Each row comes from the steps of one walk. Every step used is in the known rows, and no mark comes twice. Write the walk behind each row, first mark first.
(in the rows, 128 means zero)
Known rows:
K > C > N: [131 136 133 123 132 126 115 127 137 131 121 139 120 117 137 127 141 142
 121 125 129 121 152 147 124 103 128 156 128 123 121 100 132 134 118 104
 113 127 116 145 135 108 123 143 143]
Y > D > U: [120 144 131 150 123 123 119 123 139 132 133 141 114 160 138 132 131 125
 109 132 130 110 134 143 121 132 128 137 127 131 130 100 110 113 152 123
 143 122 134 142 117 142 131 138 129]
G > Z > Y > D > U > W: [140 119 125 153 126 117  92 149 132 142 116 137 100 162 150 133 130 134
  88 144 173  91  91 128 112 138 114 140 125  99 122 104  94 115 156 115
 156 136 136 139 129 171 141 158 132]
G > E > J > Z: [122 112 131 118 117 146 129 145 123 138 111 126 132 123 131 130 128 131
 118 139 157 129  70 111 128 136 119 135 109 116 124 179 142 129 150 123
 145 145 135 134 143 115 125 125 114]
C > N: [133 130 131 120 131 129 117 135 131 129 118 135 126 136 129 127 141 137
 135 129 136 124 147 124 129 111 131 156 131 122 124  97 135 133 122 119
 112 117 129 147 131 108 126 123 123]
J > E: [124 131 132 121 138 143 137 107 129 132 123 123 119 121 122 128 124 117
 124 134 135 134 110 138 116 143 123 122 130 129 126  86 140 123 134 126
 130 121 121 136 133 132 125 118 126]
J > Z > N > C: [126 127 137 127 137 135 129 112 103 147 142 138 145 144 133 131 126 138
 111 127 132 140  77 126 127 123 121 143 138 113 141 168 146 129 135 115
 124 128 129 148 123 124  98 131 131]
G > Z > U > D: [133 127 117 156 131 114  97 143 141 136 104 154 124 157 144 129 140 127
 144 131 126 138 154 126 130 133 123 137 135  93 146 150 106 138 125 125
 146 129 137 136 140 144 123 146 131]
J > Z > Y > D > U > W: [130 131 128 145 126 130 121 136 115 154 120 141 105 152 142 132 122 136
  87 140 171  89  35 122 114 140 108 130 114 113 128 110 122 111 176 116
 144 135 122 145 109 145 124 154 133]
S > T: [141 141 127 108 113 125 119 127 103 129 127 113 136 124 119 129 121 129
 116 126 151 120 126 118 128 124 128 125 134 114 126 127 141 134 125 126
 119 124 149 130 131 137 120 133 141]
P > R: [146 126 135 149 134 124 129 133 129 135 139 118 122 129 119 126 125 131
 127 128 146 128 122 134 126 143 133 119 139 137 130 139 116 131 115 137
 120 127 119 142 122 137 130 123 126]
D > U > Z > J > E > P: [126 123 129 154 171 167 127 116 117 148 127 146 109 160 134 130 130 124
  97 134 138 131  94 113 111 127 112 133 147 123 139 135 133 126 136 117
 152 106 126 149 129 112 112 141 112]
W > T: [124 122 124 115 132 132 127 110 120 125 133 108 126 136 138 130 125 132
 137 130 128 118 116 130 130 130 117 132 102 126 131 173 123 136 121 124
 118 117 129 135 129 118 134 117 136]
R > P: [152 140 135 113 135 131 117 124 126 133 136 117 136 137 129 130 127 132
 117 112 106 140 130 131 134 122 139 132 123 143 130 161 129 130 120 130
 137 124 135 146 122 127 134 118 131]
N > C > K > Z > J > E: [109 138 134 115 168 169 128 110 101 139 124 143 126 112 124 128 131 139
 116 123 161 135  37 140 116 137  96 143 156 119 132  89 133 108 114  88
 130 113 162 146 140 127 111 129 146]
Y > Z > N: [134 119 133 128 139 117 109 134 122 134 131 139 135 179 137 131 129 129
 138 123 133 129 130 124 122 113 120 128 134 144 129 145 149 127 111 133
 121 120 136 126 114 136 117 125 119]
E > J > Z > Y > D: [119 120 131 132 111 141 118 135 109 143 111 142 125 142 135 132 126 113
 107 141 199 102  52  92 110 123 114 126 104 105 120 164 115 117 161 122
 130 136 120 149 113 148 130 149 137]
J > E > P > R: [157 129 135 148 165 142 132 112 126 141 132 108 112 120 116 128 121 119
 115 133 160 134  92 129 108 145 128 120 138 133 128 128 112 138 126 133
 124 125 106 162 123 118 131 123 131]
Z > U > W > T: [135 133 110 120 135 120 128 130 125 129 127 103 113 138 146 128 126 142
 126 128 101 101  79 144 136 146 107 140 112 122 146 156 128 140 111 128
 118 110 122 141 123 118 114 124 142]
J > Z > U: [120 151 124 131 138 130 132 138 125 142 117 144 140 130 131 128 130 128
 130 124 125 123  76 127 127 136 117 125 123 104 142 176 143 134 130 121
 126 121 120 137 123 123 104 113 123]
Z > Y > D > U > W: [135 123 125 151 122 120 116 137 126 140 126 131  95 149 141 131 125 135
  92 141 156  88  77 132 119 139 116 136 128 122 125  68 105 111 160 124
 140 133 127 144 106 151 132 159 138]
J > Z > Q: [124 146 131 125 135 143 143 131 123 147 120 141 141 131 127 130 126 129
 119 137 120 129  57 101 126 134 123 139 123 114 146 174 141 130 136 128
 128 116 117 124 128 122 110 127 123]
W > T > S: [102 103 126 107 135 126 126 114 127 125 134 112 128 124 140 128 128 135
 123 137 126 114 135 106 127 126 115 132 107 123 135 172 123 138 112 123
 125 118 137 142 110 125 137 113 139]
K > Z > Y: [125 119 128 129 137 127 101 137 107 135 116 146 136 104 130 127 127 132
 125 126 167 117  43  94 118 118 104 123 118 105 121 135 111 132 135 112
 128 139 132 128 134 137 139 134 141]
N > C > K > Z > J > E > P > R: [142 132 137 142 196 167 121 113  97 148 134 126 120 115 119 129 127 141
 107 122 188 134  21 132 110 140 101 140 164 123 133 136 104 122 105  95
 125 116 150 171 126 113 118 135 153]
N > Z > Y > D > U > W: [141 133 127 152 134 114 116 135 124 147 129 141 106 135 140 130 122 137
  88 139 158  92  27 116 122 142 109 141 141 124 130  98 126 115 164 117
 156 140 128 142 105 157 129 160 140]
C > N > Z > K: [126 138 132 120 153 118 108 142 120 133 119 145 132 123 126 126 138 138
 135 120 104 128  58 109 126 124 127 167 151 107 125 116 152 138 121 114
 122 125 137 147 124 112 128 116 122]
Y > Z > J: [130 124 130 133 146 146 116 139 121 136 121 140 133 165 137 131 132 127
 142 122 150 129 121 125 123 118 118 110 135 156 129 161 139 117 103 131
 123 115 150 118 119 143 126 137 118]
K > C > N > Z > Q: [139 161 136 126 147 125 124 127 140 144 121 155 134 104 133 128 139 144
 112 133 109 125  71 115 131 111 122 179 152 121 141 138 148 138 115 104
 124 116 114 138 131 114 111 148 143]
Z > K: [113 126 127 130 135 125 119 137 119 125 125 129 126 129 126 128 129 126
 132 122  94 126  91 126 123 135 130 137 135 110 127 115 124 129 121 133
 123 128 135 130 120 122 132 121 124]
J > Z > Y: [123 120 130 126 132 139 128 132 107 146 118 140 133 118 128 130 123 129
 124 135 178 119  59 100 116 126 115 116 113  97 123 155 131 127 150 119
 124 137 118 132 118 130 124 126 130]
A > W: [137 113 116 125 143 131 129 132 121 125 133 122 124 116 124 127 123 125
 111 125 119 132 105 133 129 122 131 123 121 141 129 125 135 128 132 133
 129 126 118 137 123 134 118 123 126]
A > W > T > S: [112  86 114 106 152 127 125 120 117 124 139 107 123 112 135 127 123 132
 107 133 118 118 112 111 128 120 119 129 100 136 136 172 128 139 116 128
 126 114 127 150 104 131 126 107 140]
V > T: [144 117 133 130 109 131 118 129  98 117 125 117 119 136 124 128 121 131
 121 126 163 127 102 127 132 124 122 120 126 125 132 144 129 131 113 140
 127 119 143 123 126 129 123 110 132]
E > J > Z > N > C: [116 111 137 127 117 138 130 119  99 144 143 136 137 145 134 131 128 133
 112 132 138 137  57 115 122 117 119 152 136 121 141 208 155 126 133 122
 125 126 125 158 125 128  95 141 131]
K > C > N > Z > Y > D > U: [129 151 139 150 140 117 100 123 138 147 123 165 114 121 144 131 140 142
  99 136 168  98  76 129 116 106 115 166 140 107 120  92 124 120 150  90
 135 131 119 162 110 136 129 157 149]
G > E > J: [126 104 128 123 112 136 121 146 136 124 117 115 123 120 130 130 130 129
 123 141 141 130 112 120 135 133 126 142 123 126 121 138 128 128 133 130
 141 141 143 132 141 120 133 131 118]
G > Z > N > C: [136 117 134 135 137 122 102 125 119 136 137 136 140 154 141 133 134 137
 113 130 135 143 133 132 125 122 127 155 151 100 135 156 119 131 114 115
 135 126 142 144 141 148 117 135 130]
U > Z > J > E: [126 123 130 134 151 166 132 118 116 143 117 146 123 149 129 127 129 119
 107 132 140 136 120 113 120 137 112 119 147 125 135  94 142 121 122 125
 139 108 129 131 138 136 113 132 111]
B > P > R: [147 149 127 158 146 119 124 122 129 138 140 123 131 137 121 130 118 133
 104 132 150 137 125 123 126 142 142 129 140 140 127  85 128 138 116 124
 133 132 116 153 107 142 137 138 123]
D > U: [115 131 131 143 126 126 130 128 135 130 138 136 114 138 130 129 129 135
 126 132 116 123 117 141 124 130 126 136 133 134 133 136 136 122 139 124
 139 122 128 136 124 128 123 125 119]
M > Q: [132 112 133 130 123 120 129 125 143 132 127 118 125 144 125 131 124 121
 116 128 131 128 126 126 132 136 121 122 126 139 125 153 113 119 120 130
 129 122 130 146 125 121 130 135 123]
C > N > Z > J > E > P: [146 126 133 121 183 162 114 110 118 146 118 140 130 132 123 129 140 128
 120 128 156 141  35  96 118 114 116 156 154 123 129 135 153 138 125 111
 123 107 123 164 130  96 119 132 122]
N > C > K > Z > J: [111 132 129 122 158 153 120 131 100 136 129 147 136 121 131 128 135 150
 122 117 155 129  53 130 129 124 102 147 154 118 133 136 120 113 108  91
 128 120 172 138 132 124 114 139 149]
K > Z > U > W > T > S: [110 114 113 110 147 109 106 136 116 134 122 122 124 114 151 123 130 149
 109 124 108  94  43 105 129 138  88 143 109 120 149 181 121 148 105 112
 133 117 138 144 122 126 123 122 153]

Which walk is each row?
[117 134 128 123 150 134 118 135  98 137 121 145 127  89 130 129 126 149
 119 128 185 114  56 121 123 123  99 144 145  93 121 103 107 119 125  84
 128 139 160 143 123 130 124 135 162] => N > C > K > Z > Y
[125 154 112 109 156 123 124 131 105 134 125 116 116 114 150 127 127 164
 116 118 124  95  39 155 137 145  84 161 128 109 147 146 119 130 102  84
 126 117 158 152 129 114 105 126 170] => N > C > K > Z > U > W > T
[113 121 120 146 112 130 127 138 122 143 111 154 121 149 138 125 133 124
 143 133 131 131  75 110 127 128 116 134 119 117 152 205 139 134 144 132
 136 128 118 150 124 124 101 151 132] => E > J > Z > U > D
[114 132 135 117 145 136 140 123 101 145 140 140 136 150 129 131 126 149
 116 127 146 132  83 135 127 127 113 157 147  99 136 129 150 115 129  97
 123 124 143 150 113 111  91 118 136] => J > Z > N > C > K
[132 155 122 137 144 118 118 147 138 133 113 141 129 144 139 130 132 124
 146 124 129 118 139 145 126 127 117 116 135 138 135 149 138 129 101 127
 124 118 139 127 113 139 115 118 129] => Y > Z > U
[116 136 131 125 140 121 106 137 129 128 119 139 116 118 135 127 142 140
 125 117  95 118 113 145 119 111 129 166 133 104 120  84 127 134 112 109
 107 125 124 148 126 102 127 136 138] => Z > K > C > N
[115 106 131 124 112 143 130 140 106 142 118 137 126 120 129 129 125 123
 126 141 186 114  37  88 112 119 112 124 109 107 122 199 139 127 148 123
 125 137 116 142 120 135 120 136 130] => E > J > Z > Y
[121 115 134 123 132 130 124 125 110 142 135 143 143 162 131 129 127 131
 122 125 127 136  68 107 122 121 120 137 120 111 135 169 156 132 139 125
 123 123 117 136 125 116 105 120 113] => J > Z > N
[110 146 132 149 144 121 109 145 128 138 121 165 103 139 145 126 142 150
 108 122  85 111 139 144 115 112 121 172 145 104 129  94 133 131 121  98
 135 123 125 150 128 108 115 138 124] => D > U > Z > K > C > N
[127 127 134 126 158 157 132 105 122 142 127 139 135 124 121 128 127 121
 120 130 142 143  28 113 120 141 113 124 153 137 135 128 163 121 127 123
 136 114 129 133 132 140 118 128 119] => N > Z > J > E
[116 108 124 131 110 137 124 127 105 147 126 117  96 161 154 133 121 135
  96 146 181  75   4 113 109 135  96 143  84 119 132 198 122 118 169 117
 137 124 120 162 111 139 126 150 142] => E > J > Z > Y > D > U > W > T
[140 125 134 123 144 124 111 137 120 140 116 148 132 109 126 127 136 140
 131 135 172 119  70  91 125 111 119 154 145 102 120 113 143 134 132 108
 119 132 125 149 120 123 129 125 131] => C > N > Z > Y
[123 132 135 156 135 124 123 121 114 145 151 155 123 163 142 130 129 146
  97 133 108 131 146 135 130 124 120 157 166 118 147 129 141 125 127 112
 147 117 136 151 120 133  94 140 122] => D > U > Z > N > C
[140 140 134 118 144 122 118 131 128 136 121 145 136 123 127 126 138 140
 129 127 138 128  95 111 131 117 125 159 146 125 127 130 156 135 126 110
 128 125 130 145 131 118 124 121 125] => C > N > Z
[130 132 122 134 125 122 121 116 127 133 136 107  98 170 154 132 125 140
 100 133 121  88  93 152 127 145 112 147 102 139 138 132 111 120 149 120
 139 117 134 147 119 132 133 144 141] => Y > D > U > W > T
[115 119 131 120 113 141 138 134 113 138 123 136 130 130 129 128 128 123
 123 132 152 125  66 108 116 126 118 130 111 130 130 213 151 127 143 125
 133 131 118 138 132 129 117 133 122] => E > J > Z
[124 132 131 131 145 130 134 133 105 139 139 149 127 160 136 128 127 150
 103 127 134 127 163 130 135 124 114 162 169 100 138  82 136 120 111  98
 137 119 151 145 117 120  92 132 136] => U > Z > N > C > K
[124 118 132 125 145 125 112 135 119 134 136 139 131 162 137 133 135 147
 117 131 147 134 139 140 125 124 119 169 160  87 130 125 122 119 108  97
 133 123 159 145 133 135 109 125 135] => G > Z > N > C > K
[121 137 128 130 148 117 118 133 117 131 127 139 136 116 125 127 126 127
 127 119  96 132  37 112 124 140 123 141 147 113 129 145 145 132 126 125
 138 135 136 127 118 132 130 121 126] => N > Z > K
[110 118 134 115 129 138 107 154 122 137 101 138 120 111 138 129 141 144
 115 129 124 121  55 128 119 118 121 172 114  95 115 137 141 135 134 103
 124 145 132 152 142  89 124 134 125] => G > E > J > Z > K > C > N
[125 145 129 128 139 131 117 134 120 136 119 147 143 118 130 128 130 133
 120 128 110 127  43  96 126 128 112 148 129 120 143 160 121 134 124 123
 132 117 131 119 142 130 125 135 135] => K > Z > Q
[120 123 128 157 131 129 124 142 120 143 126 155 112 138 136 129 125 137
 110 140 152 109 128 107 119 126 114 128 140 105 130 117 123 124 143 115
 150 128 127 136 117 141 121 135 119] => D > U > Z > Y
[123 132 121 107 155 103 113 129 136 141 122 128 117  99 155 122 141 160
 101 130 104  93  71 125 133 122  98 175 131 120 147 158 151 151  96  94
 124 117 118 163 112 112 110 135 160] => K > C > N > Z > U > W > T > S
[142 148 136 135 142 118  98 124 131 143 112 158 128 112 141 130 137 134
  99 132 180 103  88 117 121 103 116 158 135 101 115  82 117 128 140  94
 125 138 118 155 114 134 133 159 157] => K > C > N > Z > Y > D
[102 116 129 124 120 137 128 144 105 134 120 137 126 133 128 128 128 121
 128 126 119 124  27 107 110 133 120 139 115 110 129 198 148 129 137 130
 127 131 126 140 126 125 120 125 118] => E > J > Z > K
[114 166 123 126 154 125 123 138 115 134 121 147 134 104 134 127 134 149
 124 117 133 117  73 148 132 132  99 153 153  98 141 124 118 125 105  86
 129 122 159 148 125 122 104 120 158] => N > C > K > Z > U
[125 131 118 155 128 117 118 132 136 133 115 148 120 144 135 126 133 127
 147 128 108 134 137 129 138 131 125 133 136 116 150 117 118 135 129 134
 131 125 127 141 119 122 112 146 136] => Z > U > D
[120 133 131 157 123 127 111 128 131 136 127 143 111 148 136 133 128 124
 109 141 164 100 104 124 118 127 121 131 125 108 122  88 100 111 157 121
 135 126 132 146 104 149 135 142 133] => Z > Y > D > U
[128 119 126 142 142 152 124 139 113 140 122 151 133 158 134 126 133 130
 113 127 135 131 138 104 130 123 118 123 145 124 137 137 129 125 115 125
 139 115 136 123 131 134 115 143 115] => U > Z > J
[112 135 128 133 138 122 117 131 127 126 127 135 119 109 135 128 129 131
 119 117  87 122  92 149 119 125 126 139 130 112 124 117 121 130 117 119
 122 135 123 127 122 121 129 143 142] => Z > K > C
[136 136 134 127 145 121 107 130 127 142 118 152 129  90 135 127 137 144
 118 131 165 115  74 114 122 101 115 156 142 104 118 118 141 136 126  96
 120 139 115 147 122 122 125 147 148] => K > C > N > Z > Y
[115 160 135 155 141 119  98 141 132 141 115 171 103 162 151 129 144 140
  90 123 101  98 154 148 113 116 122 174 140 100 127  59 110 124 135  95
 140 122 130 157 119 121 123 151 133] => Y > D > U > Z > K > C > N
[115 124 129 158 139 150 126 138 120 142 133 158 121 170 137 128 135 138
 112 130 122 127 125 117 127 124 116 132 150 129 141 147 136 118 127 120
 149 109 138 130 128 134 111 141 106] => D > U > Z > J
[111 117 130 115 143 121 108 138 107 128 132 150 136 155 129 126 131 146
 128 115 137 124  59 112 123 118 101 159 135 106 129 120 138 125 120 102
 126 121 144 132 130 111 113 117 132] => C > K > Z > N
[117 127 132 123 141 129 134 124 115 131 146 132 126 148 129 130 129 147
 120 128 130 130 125 143 133 123 121 164 162 106 135  91 136 115 111 105
 118 118 150 149 110 116  99 126 143] => Z > N > C > K
[110 154 120 122 150 121 118 150 123 128 114 151 131 125 131 124 135 143
 136 116 132 111  65 130 128 132  98 147 136  97 135 128 126 128 111  96
 128 118 146 134 130 115 112 109 142] => C > K > Z > U
[118 146 130 117 150 131 124 128 105 133 127 142 130 105 132 127 129 150
 119 119 150 123  86 140 127 130 104 151 145 113 130 117 119 119 120  85
 137 134 163 138 133 123 121 129 157] => N > C > K > Z
[105 103 125 125 134 127 119 123 113 152 127 124 103 148 154 131 122 143
  83 148 169  74  44  99 113 138  96 135  93 110 135 149 114 121 162 109
 142 127 129 160  92 141 132 138 145] => J > Z > Y > D > U > W > T > S
[139 136 126 149 131 130 109 137 117 141 109 153 126 150 140 130 125 119
  95 136 178 102 153 100 121 125 117 123 129  96 122  74  93 123 144 118
 142 135 132 135 112 153 134 150 136] => U > Z > Y > D
[136 150 125 150 143 108 105 127 141 143 111 170 124 117 144 123 145 144
 136 124 110 130 110 135 138 111 118 167 149 116 147 119 141 143 122 102
 130 130 118 156 125 110 106 161 151] => K > C > N > Z > U > D
[105 114 134 115 126 141 142 129  98 141 141 138 128 151 131 130 129 143
 117 131 155 128  65 123 121 120 111 167 145 110 136 176 158 115 128 102
 123 122 140 159 115 115  88 131 136] => E > J > Z > N > C > K
[137 147 136 123 144 120 114 123 133 138 124 149 131 102 136 125 139 146
 117 123 132 126  98 133 127 109 121 161 142 125 125 128 151 136 122  97
 128 133 117 144 134 117 120 142 144] => K > C > N > Z
[108 152 132 145 145 129 109 130 110 140 127 157 114 123 140 133 130 146
  99 132 188  95  61 135 116 128  97 155 143  95 124  80  91 103 149  79
 143 133 164 157 109 145 127 144 163] => N > C > K > Z > Y > D > U
[137 157 127 127 149 115 115 141 137 136 116 151 137 123 130 125 143 139
 136 126 119 123  84 117 137 120 120 163 154 109 138 137 155 140 113 111
 121 114 125 154 123 115 108 112 125] => C > N > Z > U
